What can hang from each mark:
W: C V Z
E: V Z
D: V Z
C: W
G: V Z
S: D G
N: V Z
Z: D G W
V: N

Known rows, with every way that one mark hangs from another:
[S [G [Z [W V]]]]: [-0.788, -0.532, 1.680, -0.270, -0.290, -0.306, -4.025, 1.600, 0.438, 2.254, 0.155, 2.108, 0.079, -0.208, -0.971, -0.697, -0.859, 0.092, 0.623, 1.474, -0.541, -1.706]
[S G]: [-2.171, 0.476, 0.526, 0.692, -0.836, -0.433, -1.559, 0.562, -0.547, 0.121, 0.466, 2.185, -0.427, 1.051, -0.126, -0.011, 0.530, -0.073, 0.120, 2.136, 0.277, -3.467]
[G [Z D [W [V N]]]]: [1.114, -1.688, -0.522, -2.167, 0.143, -1.305, -2.470, 0.697, -0.215, 0.083, 1.677, 1.040, 1.558, -1.505, 0.618, 0.278, 0.094, 0.068, -0.267, 0.610, -0.999, 0.150]
[G V [Z D W]]: [0.642, -2.592, -0.052, -2.870, -0.090, -0.069, -2.551, 0.139, 1.058, 1.129, 2.050, 0.641, 1.202, -0.049, 0.913, -0.497, 1.914, 1.045, -2.452, -0.163, -0.519, -2.638]
[V [N Z]]: [-1.347, -0.699, -0.393, 0.449, -0.925, -0.631, 0.442, -0.052, -0.447, -1.486, 3.506, 1.746, 0.319, 0.628, 2.778, 0.207, 1.197, 1.267, -0.963, -1.297, 1.747, -1.025]
[E Z]: [-1.135, -0.107, 0.580, 1.904, -1.754, 0.189, -0.499, 0.426, 0.692, -1.700, 2.187, 1.122, 0.471, 0.643, 2.259, -0.614, 1.936, 1.265, -0.326, 0.157, 1.616, -1.860]
[D [Z [W V]]]: [0.478, -2.103, 0.475, -0.738, -0.259, -0.746, -1.718, 0.200, -0.326, 0.208, 2.176, -0.073, 0.130, 0.210, 0.844, -1.027, 1.219, -0.005, 1.015, 0.447, 0.592, 0.187]
[S D]: [-0.588, -0.438, -0.883, -0.092, -0.204, 0.245, -2.618, -0.029, -0.395, -0.842, 1.852, -0.145, -0.137, -0.131, 1.182, 0.936, 2.095, 0.157, -1.676, 0.588, 1.996, -2.413]
[D V]: [-1.405, -1.518, -1.107, -0.155, -1.272, -1.658, -1.168, -1.656, -0.112, 0.212, 1.638, 0.567, -1.470, 0.115, -0.410, -0.220, 0.693, -0.331, -0.419, 0.332, 0.409, -3.523]
[N V [Z D G [W C]]]: [0.741, -0.583, 2.761, -0.518, 0.354, -0.393, -2.183, 1.116, 1.345, -0.221, 0.577, -1.380, -0.513, -0.320, -0.778, -1.930, -0.763, -0.757, -0.689, -1.048, 0.589, -0.664]
[E [Z D G [W C [V N]]]]: [1.728, 1.373, 1.681, 0.219, -0.639, -1.691, -1.358, 1.316, 0.527, -1.278, -2.517, 0.515, 0.504, -0.909, 0.598, -0.053, -2.291, -1.008, 1.731, -0.017, -1.176, 0.492]
[V [N [Z D [W C]]]]: [0.898, -0.950, 0.860, -0.932, 0.683, -0.319, -1.028, 0.878, 0.525, -0.841, 1.764, 0.916, 1.218, -0.155, 1.575, 0.192, 0.051, 0.456, -0.401, -1.903, 0.935, 0.746]
[W C [V N] [Z G]]: [0.026, 3.133, 2.797, 0.436, -0.586, -1.721, -0.851, -1.002, -1.351, -0.743, -1.763, 1.077, -2.493, 0.067, 0.729, 1.298, -2.442, -0.908, 1.827, 0.229, -1.743, -2.467]
[Z D G]: [-0.090, 0.519, 0.192, -0.443, 0.082, -1.015, -0.612, 0.673, -1.069, -0.869, 0.739, 0.261, 0.085, 0.871, -0.278, -0.444, 0.682, -0.810, -1.241, 2.004, -1.313, -3.209]
[E [V N] Z]: [-0.783, 0.276, -1.082, 0.925, -2.343, -1.512, -0.204, -1.440, 0.454, -1.843, 0.372, 0.582, -0.527, 0.338, 2.199, -0.251, -0.197, 0.808, 0.847, 0.508, 1.525, -0.455]
[V [N [Z D G W]]]: [1.317, -1.093, 0.111, -1.025, 0.932, -0.928, 0.107, 1.462, 0.454, -0.871, 1.673, 0.519, 1.560, 1.059, 1.107, -0.962, -0.189, -0.058, -1.103, -1.065, -0.436, 0.761]
[W V [Z D]]: [-0.018, 0.732, 1.798, -0.528, 0.116, 0.236, -2.319, -1.844, -0.424, -0.241, 2.066, -0.275, -0.182, -0.354, 0.641, -0.175, 0.603, -0.541, 1.145, 2.404, -0.455, -1.766]
[V [N [Z W]]]: [-0.056, -2.055, -0.160, -0.388, 0.107, -0.882, 0.204, 0.829, 0.456, -0.809, 3.264, 1.037, 1.201, 1.230, 1.963, -0.655, 0.970, 1.276, -0.643, -2.262, 1.547, 0.601]
[E [V N] [Z D G [W C]]]: [2.053, 1.256, 0.750, -0.223, -0.640, -1.676, -1.174, 0.245, 1.138, -1.031, -2.967, -0.297, -0.245, 0.199, 0.161, -0.603, -2.670, -0.762, 1.218, 0.049, -0.667, 0.731]
[W C [V N] Z]: [-0.503, 1.996, 2.200, 0.234, -0.842, -1.212, -1.366, -1.750, -1.142, -0.898, -0.023, 1.185, -1.887, -0.602, 1.500, 1.672, -1.186, -0.113, 2.108, 0.043, -0.359, -1.925]
[E [Z D G]]: [0.219, 0.902, 0.908, 1.199, -0.910, 0.150, -0.576, 0.996, 0.626, -1.747, 0.619, 0.656, 0.822, 0.585, 1.288, -0.919, 0.800, 0.015, -0.748, 1.369, -0.376, -1.732]
[C W]: [-0.883, -0.700, 0.752, -1.127, -0.155, -1.169, -0.162, -0.165, -0.786, 0.418, 2.552, 0.078, 1.248, 0.849, 0.288, -0.560, 1.419, 0.726, 0.333, 0.372, 0.178, -2.269]

Rows:
[0.553, 1.525, 3.241, 1.672, -0.979, -1.248, -1.746, 1.739, 0.681, -0.084, -2.322, 0.053, -0.763, 0.223, -0.156, -1.034, -1.950, -0.466, 1.682, -0.417, -0.254, -1.320]
[E [Z G [W C V]]]
[1.354, -2.102, -0.284, -1.033, 0.350, 0.534, -3.865, 0.163, 0.294, 0.168, 1.740, -0.972, 0.196, -0.848, 1.369, 0.033, 1.441, -0.321, 0.244, 0.157, 1.888, 1.266]
[S [D [Z [W V]]]]
[-0.516, -0.703, 0.016, -0.847, -1.524, -0.876, -0.132, -0.693, -0.530, -0.266, 0.800, 1.020, -1.502, 1.299, 2.063, -0.344, 1.395, 0.350, -1.477, 0.072, -0.549, -3.485]
[D [Z [G V]]]
[1.221, 1.333, 0.963, -0.916, -0.156, -1.108, -1.307, -2.412, 0.259, -0.472, -1.302, 1.137, -2.181, -0.384, 0.035, 1.281, -2.207, -1.476, 0.545, -0.157, -2.512, -2.001]
[W C [Z [D [V N]] G]]
[1.385, -3.364, -2.000, -2.648, -0.008, -1.181, -2.337, -0.623, 1.216, 0.484, 2.015, 1.440, 0.833, -1.248, 0.110, 0.249, 0.232, -0.016, -1.321, -0.894, -1.196, -0.067]
[G [Z [D [V N]] W]]
[0.849, -0.811, 0.899, 0.157, -0.575, -0.211, -2.260, 0.663, 1.290, -0.645, 1.088, -0.598, 1.908, -0.574, 0.679, -1.559, 0.637, -0.119, 1.223, 1.180, 0.773, 0.492]
[E [Z D [W V]]]
[0.175, 0.169, -1.364, 0.007, -1.784, -1.000, -0.791, -1.554, 0.630, -1.980, 0.533, 0.184, 0.432, -0.348, 1.967, -0.267, -0.043, 0.209, 0.732, 1.557, 0.983, 0.255]
[E [V N] [Z D]]
[-0.471, -0.853, -0.694, -0.419, -0.304, -0.126, -0.108, -0.196, -0.265, -1.749, 3.641, 1.377, 1.273, -0.052, 2.553, 0.226, 1.418, 0.748, -1.218, -0.270, 1.188, -0.222]
[V [N [Z D]]]
[-1.560, -0.185, 0.128, 0.511, -1.331, -1.344, -0.512, -0.563, -0.979, -0.951, 2.487, 1.241, -0.214, -0.383, 2.134, 0.045, -0.081, 0.550, 0.436, -0.426, 1.591, -0.822]
[W [V [N Z]]]
[0.614, -1.321, 1.020, -1.646, 0.157, -0.402, -0.916, 0.424, 1.180, 0.736, 1.207, -0.320, 0.691, 1.583, 0.740, -1.831, 0.412, 0.144, -1.845, -0.966, -0.055, -1.893]
[N [Z D [G V] W]]
[1.358, 0.083, 1.134, -0.659, -0.292, -2.162, -0.874, 0.900, -1.065, -0.482, -1.455, 0.931, -1.193, -0.155, 0.757, 0.445, -1.689, -0.967, 1.565, -0.707, -1.265, 0.246]
[D [Z G [W C [V N]]]]
[1.679, -0.085, 0.460, -2.653, 0.469, -1.375, -0.440, -2.906, 0.763, 0.571, 0.525, 0.206, 0.233, 0.204, -0.082, -0.054, -1.426, -1.003, 1.135, -0.029, -3.006, -0.266]
[C [W [Z [D [V N]] G]]]
[0.253, -1.595, -0.181, -1.262, -0.506, -1.827, -1.910, 0.816, -0.416, 0.234, 1.533, 1.448, 0.532, -0.831, 0.799, 0.236, -0.073, 0.622, -0.055, -0.460, -0.466, -0.562]
[G [Z [W [V N]]]]
[-0.379, 1.970, 2.769, 0.685, -0.270, -0.889, -1.189, -0.933, -0.913, 0.116, 0.253, 0.066, -1.821, 1.004, 0.084, -0.516, -0.883, -0.703, 1.175, 1.563, -1.371, -3.000]
[W V [Z G]]
[0.476, 0.598, 2.047, -0.053, 0.442, -1.670, -0.825, 1.898, -0.607, 0.193, -1.188, 0.163, -0.963, 1.482, -1.038, -0.383, -0.816, -0.469, -0.221, -0.601, -1.051, -2.935]
[Z G [W C]]
[1.536, -2.815, -1.723, -1.573, -0.328, -2.164, -0.131, -0.475, 0.618, -0.232, 0.476, 1.016, -0.887, 0.620, 0.566, -0.371, -0.554, -0.753, -0.127, -1.493, -1.397, 0.562]
[D [V N] [Z G W]]
[0.771, -0.998, -0.551, -1.276, -0.094, 0.192, -5.654, 0.118, 1.977, 1.810, -2.000, 2.654, -1.253, -1.889, -0.365, 2.118, -2.088, -0.535, -0.577, -1.625, 0.151, -0.471]
[S [D [V N]] [G [Z [W C]]]]
[0.079, -0.769, 1.171, -0.027, 0.056, -0.819, -0.406, 1.058, 0.269, -0.651, 1.674, 1.256, 0.279, 0.578, 1.750, 0.166, -0.103, 1.071, -0.190, -2.941, 1.438, 0.080]
[V [N [Z [W C]]]]
[0.890, 0.455, 1.407, -2.425, 0.321, -0.916, -1.102, -2.413, -0.443, -0.041, 1.912, -0.101, 1.571, -0.741, 1.133, 0.333, -0.281, -0.242, 2.422, 1.340, -1.365, 0.502]
[C [W [V N] [Z D]]]
[-0.142, 2.070, 1.752, 0.174, -0.563, -1.296, -1.292, 0.186, -1.246, -0.835, -0.623, 0.999, -0.851, -0.977, 0.990, 0.597, -2.286, -1.001, 0.534, 0.067, -0.439, -1.224]
[W C [V [N [Z D G]]]]
[0.425, 1.119, 3.102, -0.716, 0.641, -0.353, -0.120, -0.756, -0.117, 0.821, 1.458, -0.101, 0.191, 2.075, 0.303, -0.892, -0.015, 0.428, 0.805, 0.160, -1.767, -1.936]
[C [W [Z G]]]
[0.523, 1.650, 2.286, -1.243, -0.056, -2.048, -0.082, -1.404, -0.901, 0.334, 0.081, 0.224, -0.002, 0.621, 0.577, -0.027, -1.755, -0.345, 2.506, 0.441, -2.292, -0.731]
[C [W [V N] [Z G]]]
[1.084, 0.062, -0.254, 0.387, -1.212, -2.277, 0.011, 0.200, 1.032, -0.990, -1.500, -0.205, -0.186, 1.462, 0.663, -1.420, -1.756, 0.032, 0.959, -0.263, -0.109, 0.615]
[E [V N] [Z G W]]
